Each row was made from one walk, in order. Every step used is in the known rows, and no mark comes twice. Write each row's walk.
Known rows:
nenom-kape-gekesi-voroz: [ 12.4  19.6  12.2  19.3  23.2  10.5  -3.3 -12.6 -10.0 -22.3  -2.8  -9.1
 -19.3   8.8  -6.3 -14.7 -11.1 -17.3 -18.5  17.5  -3.6  24.2  28.7   4.8]
gekesi-fovu-numumo-kape: [  5.4   2.4  -9.9 -23.4  17.3 -14.0  28.1 -19.1   0.2 -16.1   9.2 -25.5
   1.4  38.7  14.2   6.2   5.3   4.4  -9.0  -9.8  33.8  -0.1 -22.1  -4.4]
pomon-fovu-numumo-kape-gekesi-voroz: [  5.5   5.1   1.2   8.9  11.9  -7.5  44.8 -15.7 -15.9 -12.9   0.2 -57.5
  11.6  24.4  -8.1  -3.9 -11.5 -13.7 -37.3  14.2  38.5   4.9  -3.8 -17.0]
voroz-numumo: [  3.4  13.5   6.1  -5.1   5.6  -4.0   9.9  -1.4  -6.5  -5.1  -1.6   9.3
   9.7 -15.9   5.8  -5.6 -24.8  -8.2  -4.3   6.4 -16.4  16.5   4.4  -1.8]
voroz-numumo-fovu: [ -1.0  17.3   0.1   2.6 -17.4  -6.4   8.6   4.9  -8.4   0.7   3.5 -16.8
  41.8  -7.6   8.3 -14.0 -21.4  -1.6   2.9  19.5 -27.7  10.0  14.3  -1.7]
pomon-fovu-numumo-voroz-gekesi-kape: [ 10.8  11.1  -3.2   2.1   8.4 -34.0  41.5  44.1 -22.3  -3.4 -28.0  24.6
  64.8  16.9  -5.1 -23.6  21.1 -11.4 -65.7 -18.0 -10.5  -6.9  23.0 -15.7]
sebut-fovu-numumo-voroz: [ -3.4   7.8  -1.7  -2.5   2.4 -38.3  22.0 -12.8  -8.8 -12.3  14.6 -32.8
  25.2  25.9 -10.2  10.9   6.2  -3.9   0.0 -31.9  -7.8  -9.4  -1.7  -5.5]
sebut-fovu-numumo: [-11.8   1.8  -2.7 -21.9  11.0 -27.1  14.8  -7.9  -8.8   1.6  15.0 -25.4
   2.3  19.9  -7.6  19.3  -0.7  -6.5  10.9 -14.4  22.8 -10.3   4.6  -3.9]
nenom-kape-gekesi-fovu: [ 13.8  26.9   4.2   6.0  20.1   7.6 -16.0  -0.8  -2.3 -13.1  -1.5  -2.5
  -6.3  17.0   5.1 -11.2  14.9  -2.2  13.6  18.1  19.6  21.0  23.6   4.8]
fovu-numumo-voroz-gekesi: [  4.8  14.1  -1.3   8.3   8.2 -39.2  16.6  29.6  -4.8 -20.0  -9.7   0.5
  41.6  25.8  -5.9 -10.8  12.0  -3.3 -46.1 -26.7 -29.6  -0.4   5.3  -4.4]
fovu-sebut: [  4.5  -9.0  17.2  -6.5  -4.1 -15.2  -6.9  16.6  -8.7   0.7  13.1 -11.8
   2.4   6.8  -6.4  10.3   2.2   1.1  -4.0  26.8  22.6  -8.2  -2.2  -0.5]
pomon-fovu: [  0.6  -4.0  -4.0   5.5  -9.5  -5.9   6.7   7.1  -6.2  21.5 -10.7   2.4
  16.6  -7.5   0.6  -7.9   8.9  -3.2  -4.4  13.8  13.6  -6.4   7.3 -10.6]
sebut-fovu: [ -5.3  -3.2   3.6  -6.3   4.0 -10.1  -6.2  -2.0  -5.3   1.8  11.6  -0.9
   3.1   5.9  -7.7  11.0  -6.1  -1.7  17.2  -3.4   4.3  -8.9   9.6   0.5]
kape-numumo-voroz: [ -4.3  11.7  -7.7  15.6  -6.9   0.1  23.2   4.2   2.0 -17.3  10.3 -17.9
  34.4  -3.0  -2.0  -5.6  -6.0   7.1  -6.5 -43.3 -29.3  -2.0  -6.1  -1.0]
sebut-fovu-numumo-kape-gekesi-voroz: [ -0.1   3.6   6.8  -1.7  23.9 -10.1  30.5 -25.3 -14.1 -29.7  21.6 -57.4
   0.2  40.1 -16.7  14.3 -28.9 -11.1 -12.6  -4.8  26.5   3.4  -1.8  -6.4]
nenom-kape-numumo-fovu: [-13.7  24.5  -5.2   6.7 -15.0   5.0   6.5 -13.0  -4.3  -0.9  12.2 -22.5
  23.5   2.1  14.3 -14.5 -13.6   3.4  12.3 -28.4 -33.1   2.0  23.6   7.5]
gekesi-voroz: [ 11.0  -7.6  -4.7   3.3  16.4   1.2   9.5   8.6  -5.1 -11.5  -2.2  -5.1
  -7.6   5.1  -3.1  -5.8 -10.8 -13.1 -26.7  16.3   8.7   5.3   4.3  -0.4]
sebut-fovu-numumo-kape-gekesi: [-11.5  12.7  11.8  -4.5   7.7 -12.9  22.2 -31.2  -9.8 -18.9  23.3 -54.1
   4.5  31.8 -13.5  20.7 -17.4   1.1  15.9 -21.3  15.8  -1.4  -4.1  -6.4]
gekesi-kape-numumo: [ -6.5   9.2  -4.6 -14.1  12.4  20.9  32.2  17.1  -8.4  -9.6   4.7  10.4
  18.5  -9.2   1.9  -2.9 -12.1  -1.6 -13.0 -30.7   1.0  -2.1  11.5  -0.5]
fovu-numumo-voroz-gekesi-kape-nenom: [ -5.1  25.6  -6.7  -0.2  17.0 -28.9  37.2  53.5  -7.3 -27.4 -12.6  27.4
  48.9   6.0  -8.8   2.8  27.4   4.0 -44.9 -44.5 -22.3   8.8  20.9   0.9]
pomon-fovu-numumo-voroz-gekesi: [  5.1   8.6  -5.8  13.7  -0.9 -44.9  23.9  34.8 -10.9   1.9 -20.8   0.3
  58.3  16.6  -4.8 -18.3  21.3  -8.4 -50.9 -15.2 -12.7  -8.1  11.9 -15.1]
voroz-gekesi: [  3.8   1.5   4.2   3.5   8.8 -10.4 -10.8  38.7  -1.5  -5.1 -11.5  33.3
  19.3   5.6  -1.9 -10.6  -1.7  -2.8 -27.6   0.5 -13.2   0.3  15.1   0.8]
nenom-kape-gekesi-fovu-numumo-voroz: [ 13.0  38.0  -3.9   9.8  18.2 -21.4  14.0 -13.2  -5.5 -27.0   1.3 -36.0
  15.3  36.5   2.4 -10.8  29.6  -3.4  -4.2  -9.4   9.0  19.4  14.4   0.1]
pomon-fovu-sebut: [  6.2 -12.9  14.4  -0.7 -13.2 -22.4   1.1  22.6 -14.4  21.4   3.0 -11.0
  19.6  -1.9  -5.9   1.1  13.0  -2.3  -9.2  39.4  38.0 -15.4   4.8 -11.7]
nenom-kape-numumo-voroz-gekesi-fovu-sebut: [ 17.2  20.3   8.9   4.1  17.8 -30.6  -9.6  46.2  -9.2 -30.1   6.8  20.7
  41.6  25.1   6.5 -18.6   7.0   2.6 -35.1 -10.6 -17.7   2.5  21.9   5.5]

Which walk is each row?
[ 16.6  28.7  28.9  16.3   1.2 -11.7   0.2   7.3 -27.1 -21.2  12.9 -39.0
  26.4   7.2  -5.4 -17.5 -31.0 -17.6 -21.1  60.2  -6.2  26.3  39.1   2.2] => nenom-kape-gekesi-voroz-numumo-fovu-sebut
[-11.6  -0.1   5.7 -18.8   6.9 -24.3  24.1 -41.1  -9.1 -11.2  20.6 -29.3
  -1.6  31.7  -1.4  18.9 -18.3  -0.4   5.4 -32.2   0.9  -9.3 -14.1  -4.9] => sebut-fovu-numumo-kape
[ 11.2  21.6   0.1  20.0  -0.6   7.4  15.2  23.7 -13.7 -19.9   4.5 -43.2
  43.3  -0.7  -8.8 -17.5 -29.5 -13.4 -17.0  46.3  -1.4  23.1  27.2  -3.8] => kape-gekesi-voroz-numumo-fovu
[ 13.4   5.5   1.3  -1.3  21.6  -1.1  16.8   4.8  -9.8 -18.2  -2.7   6.0
   2.7 -10.9   2.3 -11.5 -35.6 -19.8 -35.1  23.8  -8.3  20.7   7.5  -2.9] => gekesi-voroz-numumo
[  0.0  12.4  -5.4   3.4  -2.1 -28.5  28.5 -10.7  -3.3 -12.2   2.3 -30.5
  21.8  21.0  -3.0   0.1  11.9  -1.1 -18.8 -28.4 -13.4  -1.8  -9.9  -4.9] => fovu-numumo-voroz
[ -2.4  11.2  -1.0 -10.8  21.2  10.8  21.9  57.1 -10.5 -16.6  -8.6  40.7
  36.8  -2.8  -0.7 -13.6 -14.6  -4.1 -40.0 -31.7 -14.1  -1.2  27.1   1.1] => voroz-gekesi-kape-numumo
[-25.8   9.2  -2.7 -16.2   5.9 -25.6  29.3 -23.8  -1.4 -12.6  24.3 -24.2
  -3.6  12.6  -3.9  37.1  -3.3  12.9  22.6 -42.0   6.5  -1.7 -10.7   1.5] => sebut-fovu-numumo-kape-nenom
[  5.9   9.1   4.6   4.3  21.0  -1.4  36.5 -22.3  -9.0 -32.0   9.4 -55.3
  -4.7  32.3 -10.1   3.4 -21.9 -11.1 -33.0  -2.3  22.4  13.0 -10.0  -5.8] => fovu-numumo-kape-gekesi-voroz
[ -9.2  11.7  -5.9  -7.6   8.2   9.2  21.3  23.8  -3.2  -7.0  -2.2  25.4
   7.1 -18.4  -4.1  11.0  16.3   8.4  -0.3 -13.8   3.5   9.8  15.5   5.5] => gekesi-kape-nenom
[ 18.7  19.8  20.3  -0.8  16.3  -9.2 -22.1  14.4 -10.1 -12.3  12.0 -14.5
  -3.9  23.7  -1.5  -0.8  18.0  -1.1   9.6  43.0  45.3  12.5  20.6   5.2] => nenom-kape-gekesi-fovu-sebut
[ 17.7   3.8  11.2  -3.6   9.8  -5.1 -14.5  46.7  -5.7 -11.7  17.0 -29.4
  17.9  20.4 -11.9   8.9  22.1   5.2   8.5  55.8  70.5   1.4   7.0  -1.7] => kape-gekesi-fovu-sebut
[ 23.7   6.1  -9.8  12.2  14.2 -22.0  -9.7  52.9   1.0 -23.1 -13.9  28.8
  46.5  24.4   0.2 -22.3  24.1   4.9 -33.1   1.0 -13.8   2.9   8.8  -1.3] => numumo-voroz-gekesi-fovu
[ 12.1  36.5  11.9  22.7   6.1   5.2   7.0  -9.8 -19.0 -21.5  -0.5 -26.8
  24.1   1.0   2.4 -26.2 -33.4 -18.3 -17.0  35.1 -27.4  34.2  42.1   3.3] => nenom-kape-gekesi-voroz-numumo-fovu
[ 13.7  10.8 -20.1  -6.3  12.5 -29.9  23.7  11.3  -0.8 -17.2   2.1 -28.4
  28.4  32.5   4.1  -1.0  31.2   1.4 -14.8 -10.4  22.6   0.6 -10.2  -5.6] => gekesi-fovu-numumo-voroz
[ 15.4  19.0   7.7  12.4  22.1  10.7  15.0  16.7 -11.6 -26.2   0.1 -15.7
  12.9  -9.0 -10.7 -11.5 -33.1 -18.3 -25.1  34.4   4.4  29.1  16.7  -3.0] => kape-gekesi-voroz-numumo
[  1.2  30.2   6.4  21.8   8.5 -13.8   4.5   9.7  -3.4 -26.1  -5.7  28.0
  29.9   5.3   5.9 -25.1 -11.4   0.6 -31.8 -54.1 -74.4   8.6  25.2   6.7] => nenom-kape-numumo-voroz-gekesi
[  8.9  15.5   0.4  -3.2  17.7 -28.0  33.9  37.2 -16.1 -23.5 -18.0  24.4
  46.7  24.7  -6.5 -16.1  12.4  -9.1 -62.5 -32.9 -26.7   0.0  18.6  -5.4] => fovu-numumo-voroz-gekesi-kape
[ -5.1   3.0   6.6 -12.2 -14.6   2.5  25.0  41.8 -19.4  -5.3  20.4 -26.6
  52.8   4.4  -2.8  -1.2  -6.4   4.0  -7.2   6.4  18.0 -15.1  19.1  -0.6] => gekesi-kape-numumo-fovu-sebut
[ 27.6  -2.4   8.4   6.7   9.5 -38.5 -17.0  68.0  -7.6 -22.4   0.2  18.6
  51.2  31.2  -5.4 -11.1  23.5   3.8 -37.9  27.2  10.1  -5.1   7.1  -2.4] => numumo-voroz-gekesi-fovu-sebut
[ -0.6   8.8   1.2   1.3  11.8 -48.6  11.2  27.7 -10.8 -18.5   1.6   1.4
  43.0  31.4 -14.2   0.0   6.1  -5.1 -27.1 -32.9 -24.9  -9.4  14.1  -4.7] => sebut-fovu-numumo-voroz-gekesi
[  4.5   8.8  16.3  -2.4 -21.6 -21.2   2.1  22.6 -16.6   1.9  16.5 -28.8
  45.5  -0.6   1.3  -3.4 -16.9  -1.8  -1.2  43.9  -3.6   1.9  12.3  -2.6] => voroz-numumo-fovu-sebut
[ -4.9   2.7  -7.3 -10.5  -1.6 -24.1  29.4   3.1  -8.9  20.2  -7.4 -24.7
  17.8   5.6   2.0   0.6  16.2  -8.5 -14.8   2.8  35.9  -8.8   3.0 -14.7] => pomon-fovu-numumo
[ 14.9  33.3  17.9  13.9  28.3   6.9   7.8 -16.6 -16.3 -28.3  -6.0  -0.7
  -9.1  -6.5   0.4 -19.4 -38.0 -23.2 -23.6  22.2 -23.2  39.7  33.6   2.8] => nenom-kape-gekesi-voroz-numumo
[  1.1  -5.8  10.5   1.6 -26.0 -19.3  -7.7  23.5 -10.8   6.0  16.0 -39.6
  34.9  14.1  -5.1   2.2   6.7   5.3   4.6  36.7  17.9 -13.2   6.2   0.0] => numumo-fovu-sebut
[ -0.7  14.3  -4.0  19.8   2.2 -10.7  10.7  45.6   0.8 -26.6  -1.2  13.1
  53.5   3.0  -4.3 -16.6  -7.0   5.4 -34.1 -44.3 -46.3  -2.1   8.9   0.1] => kape-numumo-voroz-gekesi
[ -4.8  14.1 -15.1 -16.4  25.9 -26.9  19.0  37.0   6.4 -26.9   2.5   8.2
  19.3  26.4   8.5  15.2  19.4  14.1 -21.3 -19.7  22.7   7.8  -5.5   2.2] => voroz-gekesi-fovu-numumo-kape-nenom
[  0.8  27.6  17.1  16.7   6.3   7.8 -10.3 -22.1  -4.9  -8.2  -2.0  -6.9
 -12.3   3.8  -2.8  -8.4  -0.3  -3.5  10.0  -1.1 -14.0  19.6  24.3   5.3] => nenom-kape-gekesi
[ 12.3  13.1 -16.1   9.3  16.9 -11.4   6.0  61.8   3.0 -30.3  -0.9  15.9
  56.4  17.1   2.6 -19.3   7.5   7.8 -31.7 -24.0 -11.8   0.7   8.3  -0.9] => kape-numumo-voroz-gekesi-fovu
[ 10.7   7.1 -14.6 -23.2  30.9 -28.0   3.6  52.9  -1.8 -12.0  -8.3   9.2
  23.8  33.0   5.1  -2.8  22.7  -6.0 -32.9   8.0  38.8   0.6  11.0  -3.8] => voroz-gekesi-fovu-numumo
[-13.9  10.8 -13.3   4.2 -20.0   8.0  12.7  15.4   0.5  -2.3  16.1 -38.5
  43.6   0.4   3.9  -5.4  -9.7   8.3  10.9 -15.4  -4.4  -8.1   9.2   1.4] => kape-numumo-fovu
[ -9.3  23.3   2.9  -1.7   7.5   7.7   7.0 -24.1  -2.6  -7.0   6.4   0.8
 -10.7  -5.6  12.5  -5.7 -18.1  -1.0   4.4 -38.2 -29.0   7.9  15.3   6.9] => nenom-kape-numumo
[ 16.3   1.2  18.6   0.0   6.2  -1.1  -4.9  11.4  -6.2 -22.5  22.2 -36.3
  11.1  31.9  -5.4   8.5   3.5  12.2   5.3  36.6  51.4   0.6 -12.1  -3.4] => numumo-kape-gekesi-fovu-sebut
